Known rows, with every step that occurs
U M: [ 24  32   3 -12  16 -19  28 -26   4 -12  31  -5 -21  45  48  14  28 -12
 -15  14 -53 -21]
C L J U M: [ 33   0  17  -3  18  -1 -29  -9   1  -7  54   9 -14  40  38  23   6  -1
 -51  64  -1  16]
U C L J: [ 23 -24  -6   4  21 -28 -36  -5   0 -11  20  34  12  42  30  -3  13 -10
 -28  67 -28  -3]
D U: [  4  65 -19 -24  11 -10  33 -16  10 -17 -20 -54  36  49 -14   6   8 -19
   3 -31  34 -15]
L M: [ -6  25 -20  -2   2 -28  28  13   9  12  18  -6   8  36   2  40   8 -17
  12 -62   9 -14]
M L: [  7  51  18   6  20 -14  22  -5  31   2  14  -7 -21  36  -6   6  39 -17
 -28 -50 -28 -25]
J U E: [ 25  59  18 -14  13   5  27 -73  15  19  32 -38   1  30  13  14  13 -20
 -27 -10  22  11]
U C: [ 17  15   1  -9  11 -24  30 -27  -2  -1  -9  27  -2  39  32 -11  37 -18
 -13  10 -41 -13]
U J L M: [  0  36  -2   9  18 -44  28 -16  -8  30  43  74  -8  37  -4  40  28  -6
  -8  28  -8  27]
J L: [ 16  49  -9  -3  14 -15  47 -56 -13  54  15 -15 -19  42   3  12  44 -12
 -26   7  -6  -3]
E U: [  5  72   1  -3   0  17  41 -48   9 -25 -25 -10  14  39  34   3  -3 -44
 -10 -43   5 -13]
D L: [  9  37 -38  -2  18 -51  17 -16   4  15 -12 -17 -30  38  12   8  10 -23
  13 -14   0 -45]
L C: [ -1  36  -3 -12  11 -16 -34 -18   3 -24   4 -42   5  37  10  10  27 -19
 -11 -66  28 -36]
D L M U: [-15   7 -21  13  17 -38  30  26  12  25   7  22 -25  24  31  44  23  -5
  35 -68  -9 -18]
C L J U: [ 21   5   3   0   7   3 -27  -7   6  12  29 -13  -8  33  -9  16   2 -14
 -44  22  45  16]
C L M U D: [  4 -21  26  18   7 -39  13   5 -11   9  29  -2  -7  30  72  53  19   0
 -32  36 -23  -4]
E U C L M: [ -3  16  -2   8   9  -6  22 -10 -14   0 -27  25  39  43  77  15 -20 -20
 -19  20  -2   2]
J U D: [ 24  39  37  -7  -6 -26  26 -39  -7 -10   5  -3  -5  32  24  17  24 -26
 -49  34   3  -6]
J U: [ 15  45  10 -14  -3   6  37 -27   7  23   3 -20 -18  31  -7   6  27 -22
 -30 -35  35   7]
C L: [ 19  16 -15  -3  11 -19  12 -25  -4  31   6 -52 -26  41  18   5   8 -13
 -33  22  17 -18]
U M L C: [  6  46  37   0  37 -15 -42   1  21 -46  37 -11 -13  43  45  15  45   1
 -36 -45 -48 -40]
D L J U C: [ 15   4  -8   1  19 -39 -22  -1   6 -11  -4  73   0  32  15   0  17 -17
  -4  28  -6  -2]

Rows
[ 17 -44  19  12  23  -4 -22  -1   5  -5  26  52  -4  30  50   1  39   0
 -28  43 -49  17]  M U C L J
[  8  34  16  15  23 -15 -24  13  43 -34  41  29  -1  36 -23  17  30 -19
 -19 -46 -37 -16]  M L J
[ 25   0  17  -9   9  -7  19 -27 -17  40 -14   1 -18  35  35 -15  24  -6
 -59  59  16  16]  J U C L
[-12   6   6   5   5  -3  42  17  16  18  25  19  -9  24  22  44  36  -7
  12 -88 -12   6]  L M U
[ 13  18  49   9  21  -1 -17  10  34 -23  22  82   8  30  -7  -2  46 -11
 -45 -10 -36  17]  M L J U C
[-10   6  24  10  12 -17  24  20  19 -15  42  84 -20  22  17  39  36  -8
  10 -36 -28  30]  L M U J
[ -8  65 -13  -5  24 -37  30  -6  -5   6  16  42  42  48 -22  37  13   0
   1  29  28  32]  D U J L M
[ 26  39  23 -16   9   3  36 -27   1   4  27   3 -25  37  37  14  29  -9
 -35  10 -14   6]  J U M
[ 33  20  12   1  21   0 -36 -53  14   6  59 -32  13  33  14  24 -10 -11
 -43  45  34  22]  C L J U E
[ 15  67  28   4  -4 -16  31 -60  -7 -56 -23   1  27  42  66  14  -5 -48
 -29  27 -27 -26]  E U D
[ -4   9 -23 -12  20 -34  14  20 -10   5 -23 -15  60  51  27  18  -9   6
  -8  35  27   1]  D U C L M
[  0   4 -24   4   7 -31  10  13  -3  35  19 -31  -3  39  18  38  -6  -6
 -13 -10  27 -12]  C L M
[ 20  -1 -17   5  14 -21 -34  -4   8  -6  35 -15  -2  40   1  17  -1 -16
 -23  25   9 -10]  C L J
[ 27  22  22  -7  11   2 -10  -8  13 -30  53  39  -3  36  21  26  21 -13
 -26  11 -21  15]  L J U M
[ 18 -27  22   3  20  -4  26 -21  -7  29  -2  16 -28  31  68 -10  49   1
 -37  42 -41   9]  M U C L
[ -5 -15   2  10  11  -8  24  18   3  41  26 -13 -19  28  39  42  20   4
 -10 -34   6   8]  C L M U
[ 17  10   6  10  15   6 -23 -29  -1 -42 -12  43  38  44  60  -6 -14 -30
 -29  52 -20   4]  E U C L J
[ -6  51  23   2  26 -13 -42   2  25 -28  12 -26  -5  36   3   8  43 -12
 -31 -86   1 -41]  M L C
[ 19  49   7   2  22 -30  29 -52 -10  22  30  51 -31  40  -3   7  44 -14
 -28  60 -21  21]  U J L
[ 12  28  33   9  25  -7  44 -49  -3  28  38  74 -46  28  17  11  71  -4
 -27  38 -42  42]  M U J L
[  7  32  -6   2  21 -85 -58 -21 -15 -50 -12 -23   1  39  53  20  10 -23
  -7  19   1 -71]  U D L C
[ 20  53  51  -1  23   7  27 -11  23   0  34  15 -37  37  26  13  45  -2
 -55 -11 -40   1]  J U M L
[ 26  41  16  -5  16   3 -17 -52  28 -16  59  -2  23  30  -3  27   5 -22
 -20  -7  14  20]  L J U E
